Each row comes from the steps of one walk. Every step used is in the known rows, and no mark comes twice. Write the walk behind each row, first mark first.
Known rows:
S > B > M: [ 11.1   0.9   5.6  -2.7 -13.5   2.5  -0.6   1.6  -8.4  -0.9  36.0  -9.1
  -3.8   9.8  -1.5  -4.6 -46.6 -11.4  11.5 -11.8   5.6   0.4 -21.8  -1.2
 -20.3]
V > W: [  6.1  -9.0  -0.8  -6.0   1.2   3.7  18.0   6.6   1.7   5.9  -5.8   8.1
   7.2  -1.3  -8.9 -19.6  -6.6  -3.1 -12.2  -9.1  -6.9  -7.0   7.6   6.2
  -4.7]
S > B > J > A: [ 11.1 -10.6  -5.1   8.0  -2.4  10.6 -13.1 -16.4  -6.8   0.4  19.3 -40.8
   2.2  11.6  -0.5 -24.7 -53.4   1.0  -2.0  -4.7   2.0  15.8 -31.2   8.0
  -5.8]
B > M: [  9.0   1.0  12.5   2.4 -10.0   0.3  -5.3   2.3  -8.6  -1.8  29.6  -9.0
  -5.9   1.7  -4.0   2.4  -2.6  -4.0   8.1 -11.3   3.7   3.3  -0.5  -8.1
  -8.5]
P > W > V > J: [  6.5   4.8  10.4 -15.7 -11.9  27.8  -0.9   4.9   1.2   2.1   7.5  22.8
  12.5 -15.7 -13.1 -23.5 -41.0   7.6  -1.2 -13.2   4.4  -1.9   8.0  13.5
   3.5]
M > B: [  0.1  -8.4   4.0  -8.1  -5.8  -4.1   8.5  -3.2  -1.4  -3.4  24.5   5.8
  -1.2  -3.8  -0.6 -13.3   7.8   2.9  -1.5  -4.9   1.0  -9.8 -11.0   8.9
 -23.1]
K > V > J > A > C > B > S: [ 24.2 -12.8 -10.0   6.7 -12.2   5.1   7.3   7.7  -9.9  -6.4  45.6 -51.5
   2.5   0.1 -11.3 -18.0 -33.4   5.8   4.5 -20.8   6.4  13.6 -22.9  28.7
 -10.5]
K > V > C: [ 11.7  -6.1   6.7   8.4  -1.1  -1.5  12.1   9.0  -3.3   3.5 -13.4  -9.4
   3.2 -13.8 -12.6   6.7 -28.2  -6.4  -2.6 -10.7  -0.2  20.8  -3.8  15.4
 -10.3]
A > C > B > J: [ 21.8 -12.5   1.6  -6.4  -8.6  13.7  -0.7  -5.6  -7.3  -6.7  49.7   7.7
 -10.9   2.5  -3.0  -8.7   5.3  11.3   1.0 -10.2   1.7   0.2 -19.6   6.7
 -14.7]
P > W > V > C > A > J: [ 34.2  11.0  18.7 -20.7 -16.3  47.8   2.8  -1.5   1.6   0.9  28.1  27.9
   6.0 -11.1  -2.5  -1.7 -81.1   2.1  -6.0 -17.0   2.3  22.8  13.1  -1.5
 -13.2]
C > A > J: [ 19.6  13.2   2.4   7.8  -6.2  28.3   3.0  -7.5   3.2  -4.0  28.1 -11.6
  -7.7  10.3   5.9   8.7 -21.6   1.0   4.5  -0.9   5.3   6.0  -3.6  -7.5
   3.5]
W > V > J > A > C > B: [ 18.1 -15.1  -5.0  -3.9 -10.9  23.3   7.6  -6.3  -8.0  -5.6  34.4 -22.3
   1.1   0.2   4.4 -22.4 -30.9  15.7 -11.2 -12.8   4.1   3.4  15.4  30.6
 -23.2]
C > A > J > V > W > P: [ 16.7  -7.9   1.7 -12.6  -3.0  37.5  18.2  -6.4   7.9   3.1  30.4 -16.0
  22.0  10.8  -6.9 -20.9 -49.2  -1.0 -11.9 -27.5   4.6  21.7   2.5  -0.8
  12.2]
W > V > J > A > C: [ 12.6 -10.4  -1.8   0.6  -0.6  20.1   9.5  -4.0  -6.6  -4.7   0.0 -23.6
   2.4  -1.7   6.9 -13.5 -14.0  10.2  -8.3 -13.7   8.0   6.5  23.5  16.4
 -11.7]
V > K: [  5.0   5.5  13.2   1.9  13.5 -12.2   5.4   4.3   0.2   5.7 -28.0   9.4
  -2.6 -13.4  -3.8  -3.8  10.1   5.8  -9.1 -12.7   2.4 -12.0  -3.1   9.5
  10.4]
P > W > V: [  4.2   1.0   3.1 -21.2 -15.7  17.5   0.1   5.8   3.8  -0.2  16.1  21.3
  13.1 -11.3  -5.7 -19.4 -62.8   5.3  -2.4  -4.3  -3.1  12.7  13.5   1.6
 -12.4]
C > A > J > V: [ 16.8   9.3  -0.1  10.7  -7.6  31.0  12.0  -9.9   1.7  -3.9  22.2 -15.6
   3.2   5.6   6.5   3.1 -45.4   0.7   5.9  -5.3   7.0  24.8  -4.3  -5.0
  13.7]
K > V: [  1.5  -3.0  -5.8  14.0  -5.7  -4.0  12.4   8.2   2.1  -1.4   4.8 -26.5
   3.6  -3.2 -10.4  -1.9 -32.1  -3.0   5.5   1.5  -0.8  18.0  -7.4  10.9
  -6.1]
C > A > J > V > K: [ 21.2  15.1  12.5  13.7   6.9  18.0  18.5  -6.3   1.6   1.8  -7.7  -5.2
   0.7  -8.3   2.3  -0.5 -36.0   7.0  -2.8 -17.8   9.6  12.8  -7.8   4.8
  24.1]
K > V > J > A: [  5.0  -8.5  -3.9  25.8  -2.5   8.8   6.4   3.3  -4.7   0.4  -6.1 -66.9
   8.1  -1.3 -12.7 -16.7 -23.1   2.0  -0.8  -4.5   7.5  17.8  -2.6  24.4
   7.4]
C > A: [  8.8   3.1  -4.3   6.6  -6.7  15.0  10.7  -7.6  -0.7  -1.3  22.2 -25.9
   3.4   5.6   3.9   6.2 -27.6   3.0  -1.3   3.0   0.4   2.2   4.1  -2.2
  -2.6]
J > A > C > B > S: [ 21.0 -13.7 -11.7 -12.1  -8.5  -0.5  -5.4  -0.2  -9.8  -7.1  52.7 -28.7
  -0.3   8.1   6.1 -12.8 -24.3   5.7  -2.5 -12.6  -1.1   9.7  -8.9   6.4
 -18.9]
M > B > J > A: [  9.3 -19.1   6.2   2.9  -5.0   5.9 -10.1 -18.3  -8.7  -4.4  39.3 -32.5
   0.4   0.4  -4.1 -31.7  -1.8  10.9  -6.2  -9.1   1.3   8.9 -20.7   8.9
 -16.3]
J > A > C > B: [ 15.5 -20.5 -10.4  -6.0  -8.2   9.0   7.5   2.0  -7.7  -6.6  33.5 -33.7
   0.1  10.8  10.5 -10.8 -11.0   8.8  -8.2  -0.3   2.9  10.2  11.7   9.8
 -23.3]

Which walk is each row?
[ 14.4  -2.0   3.4  -2.1   0.0  18.4  20.3   1.6   4.1   3.1  -7.8  18.1
   7.9  -2.0  -5.5 -23.6 -21.7  -6.7  -5.9 -17.6  -0.7  15.4  -0.7   3.7
  11.4]  A > J > V > W
[ 14.1 -15.1  -0.6   8.0  -9.5  14.5 -19.5 -18.1  -8.9  -1.6  46.5 -34.3
   0.7   6.1  -5.8 -24.9 -24.5  12.1  -8.7  -2.8  -4.3  15.2 -17.5  15.9
  -6.2]  C > B > J > A
[ 18.4 -33.1   1.1 -24.9  -5.3  24.1  14.1  -5.4  -2.5   0.4  51.9   4.0
  18.8   2.8 -15.5 -39.0 -22.8  10.6 -15.5 -36.9   1.1  15.7 -13.2  13.3
  -6.1]  A > C > B > J > V > W > P
[  2.9 -12.0  -4.6  -2.6   0.5   6.1  27.2   2.0   0.0   6.0 -15.7   4.9
  18.0  -6.9  -7.5 -24.9 -29.1  -4.5 -11.6 -12.8  -5.1  11.4   7.0   9.9
   5.8]  J > V > W
[ 30.1   9.6  15.8   1.2  -1.7  30.1   1.7  -7.4  -2.3   1.0  12.8   6.1
  -8.3  -0.1   3.5  17.7 -21.1  -3.2  -3.3 -12.8   5.2   9.6  -0.2  -2.8
  -1.3]  V > C > A > J
[ 13.0 -12.1  -0.2   4.8   5.6  15.8   7.6   4.2  -8.9  -3.6  -7.1 -35.8
   0.6   4.5   5.4  -5.3  30.0   7.5  -3.3 -10.0  14.1  -1.3  13.6   6.6
   4.7]  V > J > A > C
[ 30.3  10.5  12.1  -3.0  -6.5  35.4   3.5 -15.2   0.3  -0.1  21.7  19.1
  -5.6  -6.7   4.3   8.9 -61.7   0.3  -7.8 -16.7  -0.7  16.9   9.4   6.3
 -16.2]  W > V > C > A > J
[ 18.2   3.4  16.7  -3.0   3.6  15.8   1.5  -1.9  -2.6   2.6 -18.9  27.6
  -1.5 -11.3   0.4   4.7 -12.2  -5.6  -0.9 -20.0   6.7  26.0  -3.0   0.9
  12.0]  A > J > V > C
[ -0.2 -17.0   2.4 -23.0   4.2   7.5   5.0   5.2   5.6   7.1  10.1   0.9
  19.4   5.5 -12.8 -24.2  -4.0  -1.8 -17.2 -23.0  -2.1  -3.7   6.0   3.3
  -1.1]  V > W > P
[  1.2 -19.6  -4.2  -9.1  -3.0   4.1  17.5  12.4   8.0   5.9  14.3 -26.8
  22.1   2.2 -23.6 -25.2 -37.1  -4.8 -12.3 -21.1  -2.5  14.8  -1.4  13.8
  -7.7]  K > V > W > P
[  7.9 -10.7   6.8 -19.3   3.3  23.1   8.3   1.2   8.2   4.4   9.3   9.4
  18.9   5.0 -10.4 -26.4 -21.3  -3.6 -10.5 -30.6   4.2  19.0  -1.3   0.5
  14.3]  A > J > V > W > P
[  7.4   6.5   4.3   4.0  -1.7  14.5   2.3  -4.6   2.5  -2.6  -0.8   9.6
  -0.7  -0.4   2.8  -4.4 -14.4  -2.4   6.8  -8.1   6.3  22.4  -7.9  -3.2
  15.7]  A > J > V
[  3.2   0.7   1.2  19.0  -3.7   5.4  12.4   7.1  -0.4   0.8  -3.9 -24.6
   2.1  -7.7 -17.8  -6.6  -8.5  -0.5   5.8  -7.2   7.1   2.7 -13.3  21.8
   9.2]  K > V > J
[ 11.5 -12.3   7.2  -6.8  -6.0   6.9   8.0  -4.5  -8.5   4.4   6.3  17.8
   9.8 -13.0  -3.8  -6.1 -35.5   1.7 -10.0 -14.4  -1.8  19.2  -3.9  22.7
  -5.6]  J > V > C > B
[ 16.8 -10.8   3.2 -16.3 -10.1  32.9   8.5   8.7  -5.2  -3.8   7.0 -14.8
  13.6  -6.5  -0.4 -25.3 -33.0  12.0  -5.5 -14.2  11.0  12.0  26.8   8.6
  -8.0]  P > W > V > J > A > C
[ 15.5  -8.8  16.4   3.5   4.8  12.2  -4.8 -14.4 -10.3   4.7  -8.6  15.9
   5.6 -18.1 -10.4  -6.1 -16.7   2.7  -5.8 -22.9   1.1  26.8 -16.2   5.2
  13.5]  B > J > V > C
[ 18.2 -25.3   3.5  -3.8  -4.1   8.3   3.4 -11.2 -11.1  -9.8  41.4 -29.2
  -4.5   2.9   3.5 -24.5  15.2  12.4  -4.5 -12.9   7.1   7.3 -13.0   1.7
 -27.1]  M > B > J > A > C
[ 19.0 -19.7  -9.0  14.0 -11.8  15.4  19.6   9.7  -8.4  -5.6  26.6 -59.5
   1.9   3.9  -7.3 -16.7 -17.9   8.1  -1.6  -7.9   9.2  13.7  -1.7  32.6
 -13.6]  K > V > J > A > C > B
[ 14.0 -14.5  -6.0  18.1  -1.1  11.3  20.5  12.3  -6.9  -4.8  -4.2 -62.1
   3.0   1.3  -5.4  -8.1  -0.2   3.4   2.1  -8.5  13.7  17.0   6.2  17.5
  -2.0]  K > V > J > A > C
[ 23.6 -10.7  12.6   0.5   3.7   3.8  14.5  -5.1  -8.3  -0.8  12.8  14.5
  -3.1 -16.1  -6.7 -18.9  -8.7  17.9  -7.8 -26.6   5.8   7.2 -21.9  18.9
   5.7]  A > C > B > J > V > K
[  7.9 -11.7  -7.0   8.2  -4.9   0.5  30.6  13.9   3.8   4.7  -3.2 -18.3
  10.5  -4.7 -19.0 -21.7 -38.4  -7.4  -6.8  -7.7  -7.8  10.3  -0.4  18.1
 -11.0]  K > V > W
[ 28.2   4.5  13.3 -14.0  -6.5   9.7 -12.0  -6.5  -6.2   1.0  33.1  38.1
  -2.3 -11.8  -6.5  -6.2 -41.7  -4.0   1.1 -32.2  -0.9  22.5 -31.3  12.1
   4.5]  A > J > V > C > B > S
[ 20.3  -3.0   2.1  14.5  -7.5  13.7  22.6   1.0  -4.2   2.2   9.4 -33.3
   5.9  -7.9  -8.6  12.2 -56.5  -2.9  -3.9  -6.3  -0.1  23.1  -0.1  14.0
 -13.6]  K > V > C > A
[ 22.1 -15.7  -0.2 -21.3 -20.3  36.0   8.2   5.9  -7.0  -4.5  38.6 -11.2
  12.6  -3.9  -2.6 -32.8 -49.7  16.6  -9.3 -13.4   7.4   8.1  18.7  23.5
 -20.0]  P > W > V > J > A > C > B
[ 24.8 -24.7  -2.1  -7.9  -8.2  19.3  27.1  -4.1  -6.7  -0.8  36.4  12.7
   6.9  -4.5 -11.1 -35.2 -25.0   7.9  -9.6 -22.4  -4.1  11.9 -11.9  16.2
  -8.9]  A > C > B > J > V > W
[ 27.0 -15.9   9.4   2.9 -15.0  19.9   2.0   2.8 -19.0  -6.3  55.3 -42.2
  -5.2   8.8  -0.8 -11.7  11.4   7.1   0.9 -20.1  13.6  -0.7   5.0  13.6
 -16.0]  V > J > A > C > B > M
[ 26.2  -6.1   5.9   6.4  -4.6  28.0  11.7 -21.5 -10.8   4.6  19.0 -11.0
   9.4  -4.5  -3.9  -6.2 -90.7  -1.4  -3.1 -20.1   4.1  26.0 -34.3  11.4
  -1.3]  S > B > J > V > C > A
[ 14.3  -4.6  14.3   7.4   2.0   1.2   0.6 -13.0  -6.3   4.4  11.2  12.5
   1.9 -18.8 -13.9 -26.4 -26.3  15.8 -10.0 -22.8   0.1   7.5 -31.0  25.3
  16.4]  C > B > J > V > K
[ 22.8  -2.1  14.4  -6.7  -6.2  19.9   0.3  -4.0  -4.7   1.8  14.1  31.0
  -2.7  -9.1  -1.9  -3.5 -27.9  -1.2  -4.9 -19.3   2.8  22.8 -11.6  16.0
  -0.1]  A > J > V > C > B
[ 24.2  -5.8  12.4  10.9  -1.4  27.5   6.0 -20.8 -11.1   3.5  12.7  -9.2
   9.0 -12.2  -7.1   1.1 -45.7   6.4  -6.8 -19.7   1.8  29.0 -13.3   4.3
  11.2]  B > J > V > C > A
[ 31.3   6.6   9.8  15.3  -7.3  26.4  16.0   1.1  -0.4  -0.1  14.9 -20.9
  -5.1  -3.9  -6.8  15.0 -49.0  -5.5   2.0 -11.7   4.3  27.8  -8.2   7.3
  -7.9]  K > V > C > A > J
[ 17.3  -5.9   5.5 -13.8  -6.2  -3.1  -4.6  -6.7 -10.3   3.6  26.1  24.7
   8.8 -16.9  -8.1  -8.2 -48.0  -1.1  -5.2 -27.7  -5.3  18.8 -23.9  18.2
  -1.2]  J > V > C > B > S
